Each row was made from one walk, in order. Every step used is in the known rows, and no mark comes twice. Write each row's walk.
Known rows:
dapat-mipu: [ -3   7  -8 -13  15  -6   4 -18   4  11  -4  -1  -2  -8   0 -13   9 -15
 -18   2   5  12  -5   9   5 -13  -1  28  19 -17   2  26 -13   8  -6  -2
 -13   3   3  21 -13 -13 -26  -9 -20  -1  -6 -10  13  -7 -10  12  25  23
  23   9  15   3  16]
tobu-posav-suti-seta-boril-dapat-mipu: [  5 -41  -2 -17  -7 -12  21  -6  -4 -19 -17   1   7 -18 -11   0  28   1
  -6  -2  -9  35  -6   7  10  -2 -35   7 -15  -4 -21   5  12 -13  -8 -26
   8  12  15 -10  -4 -35  -2  24  -1 -20   5 -32   2  27  38   7  22  -1
  13  27   5  -3 -11]
boril-dapat-mipu-posav-suti: [ -3  -9  13 -10 -13  -4   2 -11  -6  -4  -3  12 -19  -8   7   4  20 -14
  -9   7  11   8   7   2  22   4 -12   0 -10   0  12   2 -30   3  -6  -2
  16  -4   5   5 -46  11   9 -13   2 -22  13   3   2   9   2  22   9 -18
 -12   4 -22   7  21]
lofe-suti-seta-boril-dapat-mipu: [-16   8   7  -3   5  -6  27   6  -1  -6 -25   8   9  -9  -7  -4  13  11
  -7   8   4  40   2 -17   5 -11 -17  15 -15  -5 -18   8  18   3   2 -16
 -15   7  22  11 -16 -24   1  16   0 -14  10 -31  -1  10   9  10  24  18
  13  19   1 -13  -7]
seta-boril-dapat-mipu-posav-sosi: [-17   5  21 -14  19  -6   2 -12  -1 -18 -14  23 -13   2  -4  16  24 -12
   3   7   8  25   8 -17  18   6  -3 -18 -33  -5   7   4 -16  13  27  -3
  25   4 -11   2 -17   7   0 -17   1 -23   8 -19   9  -1  10  -1   7 -10
 -17  -2   1   1   8]
lofe-suti-seta-boril-dapat-mipu-posav: [-29  19  14   8  10   1  29  -1  -4 -14 -14  23  -4   0 -13  -2  21   5
  -5   8  10  36  11 -29  14  -3  -5  -1 -11  -6 -12  -2   4  17  13  -6
  -6  -2  12  15 -21   0  14   0  11 -14  20 -12   1   1  -3   1  17   1
  -5   2 -15  -2   4]
posav-suti-seta-boril: [  7 -22  -8 -16  11  17  32 -36 -30  -5   7  18  -1   4   5 -10  22  -4
 -11  17 -25 -11 -24  20  -3   2 -56   5   6  -5 -16   4  19  -6 -20  -7
   2  13   0   6   1  -8  -7  28  10 -30   4 -18   3   9  17  -4  10  14
   1  25   7 -10  -4]
tobu-posav-mipu-dapat: [-22 -13 -10 -31  -1   6  -9 -38 -30   3  -2  -4 -14   4  -1 -27  20 -51
 -50 -20   8   0 -19  13  -6   2 -19  -3  11  10  24  22 -38  23 -35 -15
   5  -2  -3  31  21   1 -40  27  -7 -19  31   4  16  -8  -7   4  13  11
  13  28   4   2  30]
posav-sosi-seta-suti-lofe: [-21  11   8   3  32   7 -27 -26 -17  28 -15 -10  -1  16   9  20   5 -11
 -10   5   5 -21 -22  17  10   2 -21   1  -7   3   8   1   4  13 -13   5
  14 -19 -10  17  46  -8   3  31 -12  -2  15   7  -7 -16  -6 -30  -8   4
  10  34  37   3  23]
sosi-seta-boril-dapat-mipu-posav-suti-lofe: [-20 -18   6  -2   1   2 -16 -16 -15  -5 -12  17  -4 -17   7  19  36 -12
   3  -3  22   1   3  15  31  -5 -30 -22  -9   1  -1 -33   1   6  11 -11
  32  -9   8  -2  -7   9  19  -6   8 -25  33   7 -13  19   4 -18   9 -26
 -15  12  -1  23  16]
kosaz-posav: [  4   4 -18 -29  26  29   4 -24   7  15  27  10 -22  -2 -22   6  11 -13
 -23  25  -1  -6 -21  10   3  -7 -14  -1  -4  -3  16  18  -2   5   0   5
  -9   0   9  16 -11  16 -20 -14 -11 -21   3  -4   5  -9   6  15  19   3
  -7   6   8   5  17]
mipu-posav-sosi-seta-suti: [-26  22  43   2  48  14 -27 -27 -11  11   1   6 -19  18   7  13  16 -11
 -18  24  11 -16 -17  -3   1  15  -2   0  -6   4   5  13  -9  22  -4  21
  17 -27 -27  30  25  22   8  12  -8  -5   6   9  -3 -31 -17 -20 -21 -19
   0  23  27  15  26]
lofe-suti-seta-boril: [-18   9  -4  -5  18  12  36 -21 -23   1  -2  17  -3  11  -3  -5  17  10
 -15  17 -16  10 -14  -4  -6   0 -40   8  -2  -5 -18  13  27   8  -9  -3
  -9   5  15  20   7 -10 -13  32  10 -22  13 -18   6  -9   2 -10  12  26
  11  27  11 -20   0]
tobu-posav-suti-lofe: [  5 -40 -26 -21 -23  -3   2 -32 -24  12  -1 -10  -9   7   5  15  22 -10
 -14 -11 -14 -13 -10  36  27   7 -54   3  -9   2  13   5  -9  -4 -23 -15
  29  -2  20  -5  17 -19 -24  34   3 -21  27   4  -3  11  22  -7  10  -2
  -3  31  12  -9  27]
kosaz-posav-mipu: [ -2  11  -5 -29   8  27  -4 -25   0  14  13   6 -17 -18 -21  -2  11 -35
 -39  15  -4   2 -28  24  -3 -10 -12 -18  -9   2  28  17 -15  23 -16  -3
 -11  13   6  19  -4  25 -27  -4 -12 -20   9 -13  13  -8 -10  16  18  -8
  13  17  -1  -4  29]
sosi-posav: [ -3   8  -5 -13  23  19   3 -25 -15  15  11   2 -12  10  -5 -12  19 -24
 -22  21 -13  -3  -2  10   2 -18  -9  12 -11  -2   5   6  -2   2 -11  11
 -20  -9  -1  11 -18   3 -23   7   3  -6  -7  10  17 -19   1   4   5  -8
   3  -2   2 -28  22]
sosi-posav-suti-seta: [ 12  -6  -9 -19  -2  16  20 -27 -25  11   3   2  -4   2   1 -10  10 -21
 -27  17 -35 -18   0  25  -4 -15 -33  22  -2   7   1  -7   9 -15 -34  -1
 -22  -1   4  -4 -25  -2   3  40  17  -7 -19   7  12  -3  14  11  -4  -6
   9  13 -18 -35   7]
boril-dapat: [ -6   2   3  -9  20   4   7  -5  -4  22   4 -10  -5   0  -1 -15   1 -14
 -25   9  10   0 -17 -11  10  -2 -17   8 -27   8   6  20  -7  -4 -18   4
   1  -3   3  21 -21  -5  -5  14  -5 -28  17 -12  -2  -3  17  13   7   6
   1   7  -1  -5   8]
tobu-posav-suti-seta: [ 11 -35 -14 -25 -10   2  19 -29 -19   8   5 -10  -6  -2  -5  -5   9 -16
 -32   3 -34  -9 -11  22   4   8 -48  23   5   8   2  16   3 -13 -38  -9
   5  -1  14   0   5 -17  -9  55   7 -14  -2  -6   6   2  28   4   3   6
  14  33   0 -15   2]
kosaz-posav-sosi-seta-boril-dapat-mipu: [-10  -8  21 -30  30   5 -28   0  17 -10 -12  16  -3 -39 -20  20  25  -9
  -5  15  15  24  -8   1   6 -15  -2 -17 -28   0  -2  -3  11  -3  31  -7
  13   4   4  -5 -10   6   2 -18 -17 -17  -6 -28  -1   9  21   5  13 -20
   1  12  12  17  -4]
dapat-mipu-posav-sosi-seta: [-22  15  29 -21  33  -2 -42 -22   1   6   0  10 -19 -16   1  11  16 -34
 -26   7  12  -7   7  -2   9  -4   9   4   7   5  18   4 -19  14  16  12
  20 -22 -13  15  -3  30   5 -12 -11   0 -14  10  12 -26 -16  -5  -4 -17
  11   6   3  22  15]
kosaz-posav-mipu-dapat-boril: [  2   2 -10 -27  16  16  -4 -22 -19  -1  15  29 -24 -14 -19 -22  19 -38
 -42   3  35   6 -13  13 -18   4  -7 -11  13  -9  28  14 -21  38  -2  -2
  -7   3  11  25  -6  38 -27 -28 -16 -24  26   0   1  -9 -25  13  20  20
 -10  15 -12   8  24]
posav-sosi-seta-boril-dapat-mipu: [-13  -7  29 -16  30 -11 -25  -2   5  -4 -20   6   3 -29  -1   9  21 -14
  -6   4  15  23  -9  -4   7 -10  -5  -4 -21  -1  -7   0   7  -2  19  -6
  17   2  -5   4  -8  -9   2  -5 -17 -17  -2 -27  -2   4  16   0   9 -11
  12  16  16   9  -6]
tobu-posav-suti: [ 12 -45  -3 -32 -14  -4   0 -32 -16   5  10  -5 -23   0   7   4  27 -11
 -24   8 -19  -8 -14  27  15  18 -45   5  -9   4   8  25 -15 -11 -26  -4
  30   1  12   3  -3 -10 -31  28  -3 -26  13  -4   3   2  25  10   5  -9
   0  35   9  -9  21]
lofe-suti-seta: [-14  25  -9 -10   4   5  27 -15 -16  21  -3  -5  -4   9  -2 -10  -7  -4
 -34  12 -19  -2  -2  -7  -1  -2 -27  28   4   7   3  18  10   8 -27   0
 -26  -9  23  22  -4  -6  -4  42   8  -5   0  -7   6 -19  -8   6   6  33
  21  28  -7 -26   7]

Write each row's walk:
[-24  20  21  -9   4 -11  18  -1  -5 -18 -27  21 -11   3 -10  18  14  -2
  -1   5  -6  34  21 -24  15   5  -7 -10 -36   0   6   3  -1  14  21 -12
   9   0   3   2 -18   0  13   6  12 -16   5 -22   7  -5   4  -2   4   0
 -11  13 -14 -17   0] => lofe-suti-seta-boril-dapat-mipu-posav-sosi
[-17  18  -1  -1  18   1  11 -25   0  -1   6  16 -16   5  -6  -5  18 -22
 -17   3  16  10   7  -8  15  -2   9  13  18 -18   8  13 -23  22   7   9
  -5  -7  -4  25 -18  11  -9 -25  -6  -7   6   7  15 -14 -21   7  22   7
   0 -10  -2  13  27] => dapat-mipu-posav
[  0  -2 -14 -16  27   1   5 -25 -28   3  15  22 -19   5   1 -30  17 -24
 -34   2  41  -5  -8  -1 -12  12 -13  19  24 -13  11  22 -20  25  -4  11
  -1 -10   8  33  -7  19 -26 -18 -16 -21  22   9   0 -16 -18   4  14  41
 -11   9   0   9  15] => mipu-dapat-boril
[-19  14   8   2  15  -4   9  -5   4  -1  -1   7  -9   0 -12  -9  13 -16
 -15   4  24  20   7 -23  20  -4  10   6  -7  -7   8  10 -26  16   8   5
  -1  -8  -2  20 -31   8   5 -17  -4 -13  17  -2   6  -4  -6  13  18  -3
  -6 -14  -8  14  18] => boril-dapat-mipu-posav
[-27  20  12  10  26  -1 -25 -23  -9  11 -21   5  -5  12  -2  25  15 -11
   0   0  15  -2   0  11  16   1  -2   2   3  -6   7  -8  -7  28   6   2
  10 -21 -12  17  36   1  12   7 -13  12  12  11  -2 -13 -20 -28   1  -3
   6  18  29  18  31] => dapat-mipu-posav-sosi-seta-suti-lofe
[-12  14  18 -17   9 -13  -6  -5   4  -4 -15   8 -15   1  -5  11  10 -23
  -9   2   7  16  15 -16  20   6   7  -4 -32  -1  22  11 -30  13  16   0
  17  -6 -10   4 -27   9   5 -12  -2 -12  -1 -10  11  -9   4  13   4  -7
  -8  -4 -12  -1  14] => boril-dapat-mipu-posav-sosi
[-10  18  13 -18  13  -8  -7 -23   1  -2  -9  12 -23   8  -3  11  11 -25
 -10   2  -1   9  14  -6  13   4   6   3  -8 -10  23  16 -29  19  14   2
  13  -6 -13  11 -16  11  -9 -17  -5  -6  -7  -3  22 -17 -11   5   7   2
  -2   1  -2   3  22] => dapat-mipu-posav-sosi
[-25   1  26 -15  39   5 -27 -31  -6 -16  -1  30 -15 -15   0  15  38 -18
  -6  11  12   6  -6   2   6  -1  -4 -13   3  -8  -2  -3   2  17  31   5
  27  -5 -15  13   9  22  -7 -19  -7 -19  -2  -4   5 -12  -8 -21   3 -17
   1   7  18  21   7] => dapat-mipu-posav-sosi-seta-boril
[-24  -3  34 -11  43   8 -21 -13 -13  -7   3  19 -13 -12  -2  10  24 -17
 -12  15  18  -1 -12 -16  12   6 -15 -30 -35  13   0  -6   5   3  20   9
  38 -11 -13  11  -6  23  13  -1   4 -39  21  -8  -7  -8  17 -15  -8 -33
 -15   4   3  12   1] => mipu-posav-sosi-seta-boril-dapat
[ -2  -9   5 -17  -3  10   7 -34 -23   5  18  17 -28   9  14   1  23 -16
 -18  16  -1 -20  -4  14  16  16 -30  -2  -1   1  20   8 -26   8 -14   8
  22  -7  -5  19 -27  25  -4  -4   9 -30  15  16   5 -11  -5   9   1 -13
 -19   6 -14   3  32] => mipu-posav-suti
[-15   9  15  -8  19  -4  16  -9  -6 -19 -17  23  -4   0 -17   9  12 -16
  -2   3  -2  25   7 -19  11   0  -8  -8 -27  -2   3  -1  -1  11  18  -8
   5   1 -12  -2 -10  -1  17   3   9 -16  -1 -23  10   0  13  -2   8   0
  -7   0  -9  -6  -5] => suti-seta-boril-dapat-mipu-posav-sosi
[ -6 -18  16  -6  -1   2   9 -16 -14 -21  -4  24 -15  -5   8   6  36  -1
   2  11  10  17   1   3  21   7 -22 -13 -15  -8   0  -2 -15   5   7  -7
  24   6  -1   6 -37   7   5 -20   2 -35  21  -8  -1  17  10  10  14 -18
 -21   4 -13  11  17] => seta-boril-dapat-mipu-posav-suti
[-23  13  37 -15  28  -9 -40  -8   7   4  -8   3 -14 -24  -3  12  11 -33
 -22   6  23   1   9 -13  15  -4  12  -5 -15  14  16  -4 -19   9  17   9
  23 -26  -8   9 -16  26  19  -9  -7  -8  -3   4   3 -16  -2   0  -9 -26
   6   4  -3  20   8] => boril-dapat-mipu-posav-sosi-seta
[-19  10   3   6  24   5  29 -10  -4 -16  -4  20   1   0 -19  -9  18 -12
  -8   2  13  27   4 -26  11  -7  -5   2  -3 -12 -13  -4   1  15  15  -4
  -9   1  -6  13 -15   1  14  -2   9 -15  14 -13   4   4   3   1  22   5
  -5 -13  -7  10  -2] => suti-seta-boril-dapat-mipu-posav
[ 17 -11 -21 -33   0  28  22 -26  -7  15  18   9 -12 -11 -16   3   4 -14
 -29  22 -26 -17 -14  25  -5  -4 -39  11   3   8  12   3   6 -12 -25  -7
 -14  -1  12   2 -18   9   6  23   7 -14 -10  -5   2   2  19  18  11   4
   0  21 -13  -5   2] => kosaz-posav-suti-seta
[-15 -17  28 -11  11   4 -14 -17 -10 -16   0  25 -13 -25  11  10  41  -9
  -7  13  21   7  -1   4  18   2 -17 -15  -4   0  -4 -12  -9   4  10   1
  31  -7   0   6 -30  21  17 -16   3 -30  15  -2  -7   8   6   3   6 -36
 -11   7 -10  22  13] => sosi-seta-boril-dapat-mipu-posav-suti
[ -4 -12  -4  -7   8   9  32 -34 -22 -19   3  33  -5  -1  -2  -2  30  -5
  -3   7 -12   9  -4  12   2  -3 -34   5  15 -14 -14  -7   9   6  -2 -12
   2   9  -2   7  -8  -1   3   5  11 -21   3 -12   9  11   4  -4  22   6
  -2  10  -2   5   3] => dapat-mipu-posav-suti-seta-boril
[ -7  16   8 -12   6  18  -7 -26 -19  12  -2  -3  -9  -8  -5 -18  21 -43
 -37  10 -15   3 -12  23  -4 -24  -5  -5 -14   2  17   7 -15  18 -27   1
 -18  11  -7  16  -9  14 -31  13   0  -8   2   1  23 -14 -17   6   3 -19
  20  10  -8 -33  34] => sosi-posav-mipu
[  3 -16   6  -8  -1   2  20  -4 -10 -15 -19  13  12 -17  -8  -3  28  -6
  -3  12 -12  30   6  11   3 -24 -20   8 -22  -3 -20 -16  15 -13  -3 -18
 -16  14   6 -13 -31 -21   8  14   7 -13  -6 -23   6  23  25  11  16 -11
   5   8 -14 -22  -7] => sosi-posav-suti-seta-boril-dapat-mipu
[  0 -20   7  -7  10  21  24 -13 -24  -6  -4  10   3  -5  -5  -5  23  -6
  -8  21 -19   8  -7   6   1 -11 -41  -6 -38  10 -18 -16  24 -18 -13 -10
  -2   8   3  -4 -26 -10  13  31  22 -30  10 -15  -2  15  34   2   2 -16
  -8  10 -12 -32  -8] => sosi-posav-suti-seta-boril-dapat
[ -9 -14   7  -4  12  16  29 -14 -23  -9   6  18  -5   3  -3  -5  21  -7
  -7  15  -1   5 -12 -11  11   9 -41 -15 -26   6 -10  -8   9  -3  -7  -5
  13   4  -1   7 -21   4  22  21  23 -43  24 -12  -5  13  27  -1   5 -11
 -20   8 -15  -3  -4] => mipu-posav-suti-seta-boril-dapat
[  4   0   2  -6  -8   3  22  -8 -12  -2  -6   3  -3 -10  -7  -8   4 -19
 -20   1  -4   2  11  -5  13  -5 -21  18  -2   4   3  -4 -10  -3 -19  -7
  -9  -6   6   4 -34   2  29  19  12 -12  -1  -4   3   9  10  17  12  -3
   0   5 -28  -2   3] => boril-dapat-mipu-posav-suti-seta
